Each row was made from one small tree. The marks that hang from a mark follow it in brackets, in alphabetical order. Every link used is in the known rows. Write each row's tree.
In the rows, zero is written as 128.
Known rows:
beba{peku}: [113 122 126 163 148 154 165 128 115  83 181 130 118 122 105 128 141 115]
peku{dimil sivopag}: [120 114 129 170 140 145 152 128 103  86 199 114 128 108  87 125 124 117]
dimil{beba kavi seber}: [118 110 135 215 185 136 143 128 111 108 137 132 101 103 104 122 129 158]
sivopag{dimil{beba{peku} kavi seber solu}}: [111 127 149 193 200 134 154 146 104  97 164 139  99  95  93 142 144 179]
topode{kavi}: [120 112 142 180 161 155 152 110 103  89 133 129 115 122 103 125 124 105]
peku{dimil sivopag{solu}}: [139 115 126 169 137 146 151 128  99  82 162 114 126 109  81 147 125 118]
beba{peku{dimil{solu} sivopag}}: [114 128 138 163 150 139 166 146 100  80 204 120 123 104  75 125 138 135]
dimil{kavi seber solu}: [115 117 136 212 181 137 155 142 113  99  95 133 103 105  99 122 129 163]
sivopag{dimil}: [115 112 126 149 152 157 152 122 111  82 168 126 118 115 114 147 128 119]
dimil{beba{peku{sivopag}} seber solu}: [115 128 139 183 171 132 153 146 100 100 178 130 107 106  89 121 140 160]
topode{dimil{beba}}: [123 106 135 157 165 137 144 107  97  92 150 129 120 112 119 121 128 168]
topode{dimil{beba{peku} seber{sivopag} solu} kavi}: [127 117 173 204 194 129 165 115  75 104 145 139 115 102  91 126 139 209]
sivopag{dimil{solu}}: [113 112 130 144 160 149 154 136 111  79 137 128 112 112 112 145 128 137]
topode{dimil{beba{peku} seber{sivopag{solu}}} kavi}: [151 120 167 209 182 136 163 100  72 102 140 138 120 108  90 149 138 191]
sivopag{beba{peku} dimil{kavi} solu}: [126 139 126 184 175 157 132 134 102  78 158 134 111 110  89 187 153 137]
peku{dimil{beba} sivopag}: [120 107 131 169 152 137 142 127  99  91 210 115 120 103  90 124 126 131]
topode{dimil kavi}: [128 115 152 175 170 146 153  96  87  88 129 130 126 120 104 123 124 144]
beba{peku{dimil{seber}}}: [116 133 140 187 147 143 163 128 109  87 212 125 123 102  91 126 139 129]
seber{sivopag{beba{peku{dimil}} solu}}: [134 123 127 184 139 150 144 129  99  77 187 127 126 107  81 175 151 139]
peku{dimil{kavi seber} sivopag{beba solu}}: [137 135 131 228 167 141 117 133  92  94 153 119 114  97  69 161 136 149]

Write each row's tree:
[124 134 162 215 177 149 141 103  74  97 176 137 125 112  93 146 149 178]
topode{dimil{seber{sivopag{beba{peku}}}} kavi}
[118 102 136 193 176 132 144 127 109  94 173 124 112  96  91 124 128 149]
peku{dimil{beba kavi}}
[124  97 142 200 156 134 153 122 102 103 189 123 118  94  99 130 128 163]
peku{dimil{beba seber{sivopag}}}
[129 105 144 196 158 142 165 109  93 102 142 128 128 111 113 129 128 187]
topode{dimil{seber{sivopag}}}
[136 130 123 167 143 154 164 133 100  83 165 125 119 123  86 149 139 116]
beba{peku{sivopag{solu}}}
[123  96 148 231 179 129 155 127 102 109 173 125 113  88  88 129 129 180]
peku{dimil{beba kavi seber{sivopag}}}
[139 121 132 172 164 145 138 126  92  96 160 125 111 105  97 163 126 146]
peku{sivopag{dimil{beba seber} solu}}
[139 133 145 229 180 143 144 121  84  98 132 137 119 107  86 169 153 206]
topode{dimil{kavi seber{sivopag{beba{peku} solu}}}}
[139  92 136 192 180 144 154 126 101  95 128 132 107 102  98 173 131 171]
seber{sivopag{dimil{beba kavi} solu}}
[105 145 140 201 190 146 131 148 103  89 163 138 103  99  91 161 154 167]
sivopag{beba{peku} dimil{kavi seber solu}}
[116 110 131 179 170 131 142 135 111 100 121 132 102 105 112 120 127 159]
dimil{beba seber solu}
[117 112 132 236 175 149 133 129 103 106 138 132 109 105 100 148 139 166]
dimil{kavi seber{sivopag{beba}}}
[138 111 132 181 181 144 141 132  95  93 146 126 107 105  86 166 128 151]
peku{sivopag{dimil{beba kavi} solu}}
[130 102 168 205 193 127 154 108  76 108 108 136 115 102 101 123 125 209]
topode{dimil{beba seber{sivopag} solu} kavi}
[116 116 154 226 177 131 177 147 103  97 169 130 114  90  74 132 142 184]
beba{peku{dimil{kavi seber{sivopag} solu}}}
[138 116 134 237 166 141 131 128  97  97 133 125 115  93  79 170 137 169]
peku{dimil{kavi seber{sivopag{beba solu}}}}
[117 109 131 152 161 148 141 126  97  92 200 123 114 110 103 144 128 132]
peku{sivopag{dimil{beba}}}
[104 137 127 149 163 154 133 141 105  74 180 134 113 111 102 164 153 138]
sivopag{beba{peku} dimil{solu}}
